(in the rows, 128 means zero)
Known rows, with every step that occurs:
teluman/vulolof/zupo: [ 94 118 137 104 136 150 179 129 109 110 123 128 170 165 107 163 131 140
 124 123  92 152 101]
supi/teluman/vulolof: [ 96 138 150  71 130 181 121  79 133  70 119 133 127 153 141 119 119 146
 128 173 120 143 145]
zupo/supi/teluman/vulolof: [109 128 135  83 126 185 134  72 109  76 137 109 123 190 150  92 143 130
 117 191  95 126 152]
zafazuf/teluman/zupo/rufekal/zonef/supi: [153 130 162 187 153 134 172 123  65 102 195 103 181 192 139 136 213 107
  82 160 137 143 127]
vulolof/zupo/rufekal: [154 117 131 174 151 153 167 138  92 147 145 103 162 153 100 145 174  90
 125 128 107 133  94]
teluman/zupo: [116 133 138 137 151 123 119 138 116 114 174 139 169 157 140 160 137 137
 125 137 146 152 131]
rufekal/zupo/supi: [146 139 110 146 108 144 160 116 110 131 132  66 124 143 117 128 169 117
 101 128 112 118 116]
zonef/zafazuf: [137 106 131 135 105 132 126 146 127 100 150  96 162 143 141 126 121 121
 129 136  91 120 105]
supi/teluman/zupo/rufekal/zonef/zafazuf: [139 121 165 160 158 168 133 137 119  75 213  62 192 187 155 142 188  96
 109 195 121 152 120]
supi/teluman/vulolof/zupo/rufekal: [119 122 157 117 154 207 158  88  95  89 136 107 165 179 110 133 165 112
 125 179  98 150 113]
rufekal/zonef: [117 127 128 126 142 111 162 149 137 137 128  99 133 113 117 140 156 125
 115 127 144 138 123]
supi/teluman/vulolof/zupo: [ 90 124 149  82 133 193 152 113 123  74 132 112 167 169 124 137 119 141
 126 177  99 146 116]
vulolof/teluman/zupo/rufekal: [137 146 145 194 171 160 133 130 143 101 178 142 145 166 138 170 153 119
 126 136 128 136  91]
zafazuf/teluman/zupo: [110 114 167 135 142 139 100 133 116 108 182 134 156 181 170 146 121 140
 117 150 167 152 140]
supi/teluman/zupo/rufekal: [140 138 153 161 166 179 103 102 105  93 186 116 159 180 152 135 170 108
 126 189 151 153 148]
vulolof/zupo/rufekal/zonef: [150 118 135 174 167 143 205 158 107 153 148  77 165 144  84 160 200  92
 113 132 117 139  89]
zupo/rufekal/teluman/vulolof: [157 138 153 136 189 167 167  46 104 116 104 136 124 166 134 121 182 117
 126 133 102 150 101]
supi/teluman/vulolof/zupo/rufekal/zonef/zafazuf: [115 104 166 121 145 194 195 133 110  73 162  53 198 189 114 150 182 103
 111 185  72 147  88]
zonef/supi/teluman/zupo/rufekal: [160 154 143 177 139 175 131 102  68  69 194 122 175 185 140 108 195 104
 108 193 106 130 142]
zonef/vulolof/teluman/zupo: [114 159 144 138 127 150 126 148 170  66 172 180 154 154 134 133 132 179
 145 121 108 132  78]
zafazuf/teluman/zupo/rufekal/zonef: [133 118 180 172 180 141 145 129 101 130 186  95 157 186 154 161 187 105
  97 155 183 170 133]
zupo/supi: [147 127 116 142 122 132 140 122 101 126 146 106 123 161 132 104 148 113
 118 147 100 112 134]
zafazuf/zupo/rufekal/zonef: [141 131 134 170 191 116 150 131 101 145 165  58 148 146 131 157 192  91
 100 141 182 136 144]
zonef/zupo/supi: [152 128 126 156 112 121 178 144  90 130 183  99 137 153 124 150 154 143
 104 143  93  83 131]
zafazuf/zupo/supi/teluman: [132 139 118 129 133 157 103 112 111  77 187  61 134 175 174  95 136 106
 115 204 147  95 179]
rufekal/zonef/teluman: [104 171 161 138 146 116 159 159 165 114 135 111 154 113 140 112 129 135
 101 149 124 114 120]
supi/teluman: [119 136 140 112 120 169 103 114 146  93 137 116 124 133 151 104 119 127
 130 173 137 119 143]

Rows:
[170 126 142 159 128 165 167 136  97 127 146 133 171 158  82 110 196 125
 146 121  77 132  78] | zonef/vulolof/zupo/rufekal
[141 135 123 126 110 171 119 104 122  96 155  87 115 170 151  78 141 112
 119 195 113 106 151] | zupo/supi/teluman
[142 136 127 120 157 168 212  92 100  98 129 107 160 194 117 113 163 132
 114 142  59 126  87] | rufekal/teluman/vulolof/zupo/supi
[125 148 123 172 137 143 139 144 146  84 188 128 147 188 150 146 135 135
 118 146 106 113  98] | vulolof/teluman/zupo/supi
[129 155 140 131 176 164 170  81  65  65 167  73 163 175 137 120 211 111
  89 191 126 128 165] | zafazuf/zupo/rufekal/zonef/supi/teluman/vulolof
[118 156 139 136 139 147 155 136 111  62 195 102 180 158 136 120 179 136
  92 186 123 135 136] | rufekal/zonef/supi/teluman/zupo
[ 80 161 166 111 139 152 177 142 134  84 124 135 196 163 124 135 102 156
 112 145  75 129 102] | zonef/teluman/vulolof/zupo
[161 108 145 170 145 133 164 143 111 125 156  68 161 154 124 138 189  89
 115 140  97 134  96] | zupo/rufekal/zonef/zafazuf
[163 131 144 184 142 132 174 125  88 142 166 117 137 131 110 176 169 128
 109 135 122 114 122] | zonef/zupo/rufekal
[128 117 143 134 163 167 184 110  83 126 129 124 173 177  95 158 171 109
 125 132  90 157 104] | teluman/vulolof/zupo/rufekal
[131 116 152 149 132 136 112 124  89 101 197 114 157 215 175 122 147 123
 106 167 141 133 151] | zafazuf/teluman/zupo/supi
[181 127 137 185 176 147 129 104 112  96 173  65 165 166 165 122 169  89
 124 147 111 110 106] | zonef/zafazuf/zupo/rufekal/teluman
[152 130 142 159 166 132 170 120 109 156 135  94 124 131 110 136 196  90
 107 132 139 143 120] | zupo/rufekal/zonef
[138 143 125 119 105 183 134 101 133  97 143  53 116 150 134 105 161 121
 100 177 115 110 131] | rufekal/zupo/supi/teluman
[127  91 167 152 129 130 144 165 102  88 225  53 195 219 178 135 160 118
  92 173 114 135 122] | rufekal/zonef/zafazuf/teluman/zupo/supi
[141 119 111 154 115 144 174 162  95 130 159  91 163 174 113 120 154 110
 118 139  79 109 107] | vulolof/zupo/supi
[119 140 142 100 165 165 198 102 126 101 110 127 164 157 117 140 141 145
 124 120  86 142  77] | rufekal/teluman/vulolof/zupo
[140 154 144 142 174 134 137 114 138 104 159 138 156 156 147 137 146 138
 125 138 140 147 103] | rufekal/teluman/zupo
[132 138 124 153 141 127 138 130  90 113 190 113 165 193 149 132 160 123
 119 157 119 137 140] | teluman/zupo/supi
[156 156 144 164 139 156 174 133 168 108 131 135 117 129 102 113 196 137
 135 114  97 118  69] | zupo/rufekal/zonef/vulolof/teluman
[122 148 146  96 169 152 164  70 136  96  99 144 125 146 135 116 138 151
 127 129 103 146 103] | rufekal/teluman/vulolof
[111 136 141 100 119 174 172  93  90  74 175 100 136 181 141 144 146 158
  96 194  93 104 153] | zonef/zupo/supi/teluman/vulolof
